Known rows, with every step that occurs:
fepob, lisi, sanon: [ 10   3   9 -16 -38 -25 -11   7  27  24 -12  -6   8  -7 -27  14   5 -17
   4   0   6   4   3   4  -9 -16  -3]
sanon, fogis, vuna, likime, semodut: [ 12 -13  37  33   2  53 -10 -12   6 -98 -42   2  23  -3 -27 -30   6   2
  15  -7  -2   5  25  14  17  30  94]
noko, fogis: [  5   0   2  -3  19  11  -7  -6  -1 -36  -6  -4  -5   6  10 -20  -7  -2
  -8   0  -6   2   8  -2  10   2  16]
sanon, fogis, vuna, likime: [  6 -11  38  15   3  39  -4 -10  12 -91 -31   1   8  -3  -2 -16   1   4
   6  -4   1  -8  21   7  12  35  62]
likime, semodut, fogis: [  0  -9   1  20   6  22 -14   4  -2 -40 -17  -2  19   4 -21 -10  -2   9
   2  -6   9  21  -6  13   4   0  58]
semodut, fogis, fepob, lisi, sanon: [ -2  10   1  -8 -27  -7  -7  13  29 -17 -20   1  11  -9 -37   3   0  -9
  -7 -14   4  17   0  -3  -9 -11   1]
lisi, fepob, fogis, vuna, likime: [  4  -3  30  -4  13   7  -1 -12  -3 -21 -19   6  29  -6 -26 -14 -12  14
  14 -15   4 -13   3  23   9   7  44]
lisi, sanon, fogis, lepa: [ 20  -5  50   4 -29  24   5  10 -22 -38 -35   6   7   0 -35  -5 -14 -14
  -3  -6 -13  14   5 -17 -16   4   7]
kepum, likime: [  0  11  31  -3   4 -19 -13  -2 -13   2   0  -1  -7  -3 -25 -20   2   1
   7   6 -10  -9  12   5  -2  -1  -5]
vuna, fogis, semodut, likime, kepum: [-20 -18  -2  21  24  31 -31   2  36 -43 -12  -8   9  -1 -19  -9  29  -5
   8   2 -12   0  24  10  -3   3  86]
kepum, likime, vuna, fogis, lepa: [  2 -27  13   1  27  65 -17 -19 -19 -78 -27   2   7  -3 -75 -17  19 -21
  10   2 -14  -1  39  12  -7 -18  10]
fogis, lepa: [  5 -14   0  -1  -1  24   5  -1 -14 -12 -13  10   7   2 -35  -6  -1  -4
  -2  -6 -14   3   0 -14  -7 -10  -9]
kepum, likime, semodut: [  5   9  31  14   4  -6 -19  -4 -19  -4 -12   1   8  -3 -49 -35   7  -1
  16   2 -12   5  17  12   3  -6  26]
kepum, likime, semodut, fogis, sanon: [  1   2  63  14 -14  10 -18   1 -22 -35 -15  -2  26   1 -66 -45   5  14
  15  -3 -14  27   7  17  -4  -2  57]
kepum, likime, vuna, fogis, fepob, lisi, sanon: [  1   3  12 -11  -2  26 -21 -12  19 -45 -27  -4   7 -16 -80 -13  26 -38
  12  -4  -8   5  47  16  -8 -24  -9]
likime, vuna, fogis, lepa: [  2 -38 -20   2  23  85  -3 -18  -6 -80 -25   3  14   0 -49   3  16 -22
   3  -4  -5   7  25   8  -6 -17  13]
noko, fogis, fepob, lisi, sanon: [  9  17   1 -15 -12  -5  -6   0  20 -15 -20  -1   2  -6 -30 -21   0 -23
  -7 -12 -14  11  18 -13   2 -14 -13]
vuna, likime, kepum: [  1 -19  15  18   7 -29 -24  -5  17 -24  -5  -6 -10  -5 -24   5  27  -4
   1  15 -12 -14  19  -4   1  12  40]
sanon, lisi, fepob: [ -4  18  26 -23  -6 -22   4   6 -20   9  -1  11 -12  -3 -19   6 -13   8
  14  -4  15   9  -3  11  -1 -20   1]
vuna, likime: [ -3 -10  16   2   2  -1  -8  -9   5 -21  -8  -2   4  -5 -12  -5   8   6
   6   6  -3 -15  -3   3   7   7  28]
fepob, lisi, sanon, fogis: [ 11   9  40 -13 -49 -19 -15   9  28 -13 -25  -5  -1  -3 -18  12  -9 -24
   0  -1  10  11  16  10  -4  -5  20]
semodut, fogis, sanon, lisi: [-12   2  39 -21 -31   5   5   9  -1 -42  -9  -3   4   5 -23  -3  -4  12
   8  -5  15  27  -5  14 -12 -10  41]
fepob, lisi, sanon, fogis, semodut, likime, kepum: [ -2  -1  60  10 -42  -8 -40  15  54 -28 -35  -7   6  -2 -22   4  22 -17
   7  -1  -9  12  29  16 -16   6  88]
lisi, fepob, fogis: [  0  15  22 -15  -3 -25   0   0 -15  31  -1   6  11   0 -14   1 -27   2
   4 -13   6   2  -5  22   2 -16   3]
semodut, likime, vuna, fogis, fepob: [-21 -12  -9  11  47  77   0 -12   7 -81 -23  -1  16  -5 -19 -14  27 -12
   0 -14 -16   7  29  16  -8   2  28]
kepum, likime, semodut, fogis, fepob: [ -6  15  22  21  16  12 -16   1 -19 -43 -19   7  10  -5 -57 -46   2   8
   6 -12 -15  18  15   5   3   0  28]
sanon, fogis, vuna: [  9  -1  21  13   0  37   3  -1   8 -71 -22   3   3   2   9 -11  -6  -2
   0  -9   5   6  22   5   4  29  35]
kepum, likime, vuna: [  4  -6  35   3  12  20 -18 -15 -16 -37 -12  -1  -1  -2 -26 -12  21  -7
  11   6  -6  -4  27  25  -8   0   0]
noko, fogis, sanon, lisi: [ -1  10  42 -28 -17   9   6  -3  -8 -43  -9  -4  -5   7 -17 -25  -4  -2
   7  -2  -3  21  13   4  -2 -14  28]
lisi, fepob, fogis, semodut, likime, vuna: [-13  -3  45  -4   8  52 -12 -10  -5 -22 -26   7  40   2  -7 -10   2  10
  20 -22   1  11   3  56 -10 -10  63]

Rows:
[ -2  11  29 -37 -17  -9   9   4 -27   9 -20  16   5   2 -54   3 -32  -3
  12 -18   8  11   0  16 -11 -41   3]  sanon, lisi, fepob, fogis, lepa
[ -9  -5  51 -22  -7  39 -10 -15 -11 -72 -16  -8   0  -2 -66 -18  22 -18
  27   7   4  14  42  33 -11 -22  31]  kepum, likime, vuna, fogis, sanon, lisi
[ 10 -18   7  27  12  46  -5 -15   4 -58 -29   1  32  -6 -36 -28  21   9
  20  -7  -6  -1  12   8  12  19  71]  fogis, vuna, likime, semodut
[  7  -5  25  26  21  35 -21  -2  -7 -72 -27   0  25   0 -46 -41   9  17
  13  -9   0  12  17  18   3  18  65]  kepum, likime, semodut, fogis, vuna
[  0   2  32  16  10   3 -28   2 -14 -38 -18  -2  12   1 -46 -31   0  11
   9   0  -1  12   7  19   3  -1  53]  kepum, likime, semodut, fogis
[-13  -9  19  22   6  10 -26   6  26 -17 -10  -2   8   1  -5 -10  31   6
   7   0 -18   1  13   8 -12  10  69]  fogis, semodut, likime, kepum
[ -6  12  70  -6 -28  -1 -15   5 -21 -44 -20  -2  12   1 -73 -37   3  12
  24  -2   2  32  11  25  -9 -15  66]  kepum, likime, semodut, fogis, sanon, lisi
[  4 -17  10  12  13  34  -1 -12  12 -53 -18   0  17  -6 -12 -15  17  11
  10  -3  -1 -15   8   1   8  24  41]  fogis, vuna, likime
[ 21 -17  48  15 -30 -15 -31   1  53 -69 -39  -9   1  -9 -41   7  26 -21
   4   5  -2  -5  43   4  -3  25  72]  fepob, lisi, sanon, fogis, vuna, likime, kepum
[ -1 -25  12   0   1  67   1 -18   1 -64 -10  -7  21  -1 -36  -5  23 -16
  10   0  -4  19  25  19  -6  -7  27]  likime, vuna, fogis, sanon
[ -5   4  70 -25   1  24  -9 -14 -32 -53 -12   3   2  -8 -80 -20  12  -6
  31   1   3  18  34  35  -9 -29  24]  kepum, likime, vuna, fogis, sanon, lisi, fepob
[-20  15  47 -14  -8 -25 -22  10  12   6 -17   4   7   3 -23  -1   1   6
  21 -12   4   9  12  38 -15 -20  80]  sanon, lisi, fepob, fogis, semodut, likime, kepum
[  9  22  38  10 -19  10  11  13 -11 -31 -22   5   0  -8 -10 -14 -11 -14
  -6 -11 -14  15  12 -17  -7  15 -11]  lisi, sanon, fogis, fepob
[ -2  18  57 -26 -30 -17  13   4 -27  13   2  11   2  -3 -40  -9  -8  12
  19  -7   4  23  -4   9  -9 -22   5]  fogis, sanon, lisi, fepob
[ -9 -38   2   6  37  92  -6 -12  -3 -85 -35   0  25   2 -44  -3  24 -11
   2  -8 -17   5  21  17 -15  -9  45]  semodut, likime, vuna, fogis, lepa
[  4  -1  -3  -4   3  19   6  -5  12 -22 -15  -3  23   4  -1  -6 -10  -3
   3 -16   8  -3  12  19  -2   8  22]  fepob, fogis, vuna
[  5 -19  12  15  10  -9 -17  -9  30 -47 -19  -9  12  -1 -26  -1  17  -7
   4  -1  -5 -17  31  14  -1  20  63]  fepob, fogis, vuna, likime, kepum
[  7  -8  28   3 -12  32   3   2 -13 -51 -26  11  -2   4 -25  -7 -16 -10
  -6  -7 -11  10  12  -8  -4   1  13]  sanon, fogis, lepa
[-17  -3  23  10  -2  -3 -25   4  33  -3 -16  -7  17   6  -6  -6  12  -3
   7  -7 -12   0  16  27 -14   1  77]  fepob, fogis, semodut, likime, kepum
[ -5  19  17   8  -4  16   8   3  -3 -45 -15  11 -11  -3   0 -17 -13 -11
  -8 -12 -12  12  20  -9   4  12  -3]  sanon, fogis, fepob
[-16   4  47  10  -9  46 -12   4  14 -50 -27   2  13   4  16 -21  -2   9
   8 -10  -6   9   5  19  -1  17  78]  sanon, fogis, semodut, likime
[ -6  10  39 -24 -38  -4  13   3  -6  -8  -3   0   1   1 -25  -7   3   0
  15  -2   3  19   4   6 -12 -16  12]  fogis, sanon, lisi
[  4  16   2 -12 -33 -15   0   6  23  20 -14   4   7 -12 -38  -1   6 -20
   1 -12  -7  10  10 -10  -8 -16 -27]  fogis, fepob, lisi, sanon
[ -5  -7  38 -23  -4  43   5 -13 -18 -54 -11   4   9  -4 -54   0  10  -7
  24  -5  14  28  21  30  -7 -27  28]  likime, vuna, fogis, sanon, lisi, fepob
[-11  -4  46  27  -4  16 -30   9  28 -54 -23  -1  -2   4   6 -12  16   0
   3  -1 -16   9  25  13  -8  22  91]  sanon, fogis, semodut, likime, kepum
[ -8  19   8  -8 -27  -2  -4  -1  33 -31 -19  10 -11  -5 -19  -4 -11 -22
  -6 -14  -3  13  31   4   7  -6   2]  sanon, fogis, fepob, lisi
[-13   1  17 -25 -18  19   7  -1   5 -34  -5  -7   1  -1 -42  -6   2 -11
  16   1  10  17  15   7  -4 -23  31]  vuna, fogis, sanon, lisi
[-10  16  10   3  -8  -6 -29  -2  18 -31 -23   7  10  -7 -76 -35   5  -4
   7 -14  -7  18  26  17   6 -20  34]  kepum, likime, semodut, fogis, fepob, lisi
[  8 -17  -8  29  17  54  -6   0   5 -75 -27   0  31   4 -21 -20   6  16
   6 -15  11  22   4  14   4  18  71]  likime, semodut, fogis, vuna
[ -2  20  89  -8 -19 -14 -15   6 -41 -25 -16   8  14  -2 -85 -40  -9  23
  29  -8   2  36   4  28  -6 -24  58]  kepum, likime, semodut, fogis, sanon, lisi, fepob
[-13   6 -33   4  24  32   7  -4   7 -33  -3   3   0  -8 -26 -14   1 -15
  -3 -10  -8   4  18 -14   8  -8  -7]  vuna, fogis, fepob
[ -4   5  29   7 -24  38 -10   0  11 -44 -18   5   1   3  10 -14 -11  -2
  10  -5   6  12   9  10   8  10  49]  sanon, fogis, semodut
[ -9  14 -21 -14 -17 -10  -1  -4  33   6  -5   9  -2  -7 -28  -3   4 -16
  -2 -13  -6   7  17  -1   3 -18 -21]  fogis, fepob, lisi
[  2  14  53 -18 -25 -20  10  -1 -21  35   2   6  27   0 -34 -14 -24   6
   9 -16  -8  17  -5  19  -5 -17   6]  lisi, fepob, fogis, sanon
[ -7  24  29 -34 -13 -33   3   4 -13  22  -7   6  -1   1 -20   9 -30   0
  13 -12  22   6  -1  30  -3 -30  11]  sanon, lisi, fepob, fogis
[  2 -12  14  19   1  15 -13 -12  -2 -27 -19  -1  19  -5 -37 -19  13   4
  15   2  -6  -1   3   9  12   1  58]  vuna, likime, semodut
[ -7  -9  19  20  20 -23 -20   8  17 -10  -6  -6  -3   2  -4   2  27   2
  -6   5 -21  -2  17   3 -16  13  42]  semodut, likime, kepum
[ 22 -10  47  15 -36  28 -20  -7  32 -71 -54  -4  31  -9 -53 -15  11 -15
  19  -7   5  10  27  18   8  15  89]  fepob, lisi, sanon, fogis, vuna, likime, semodut
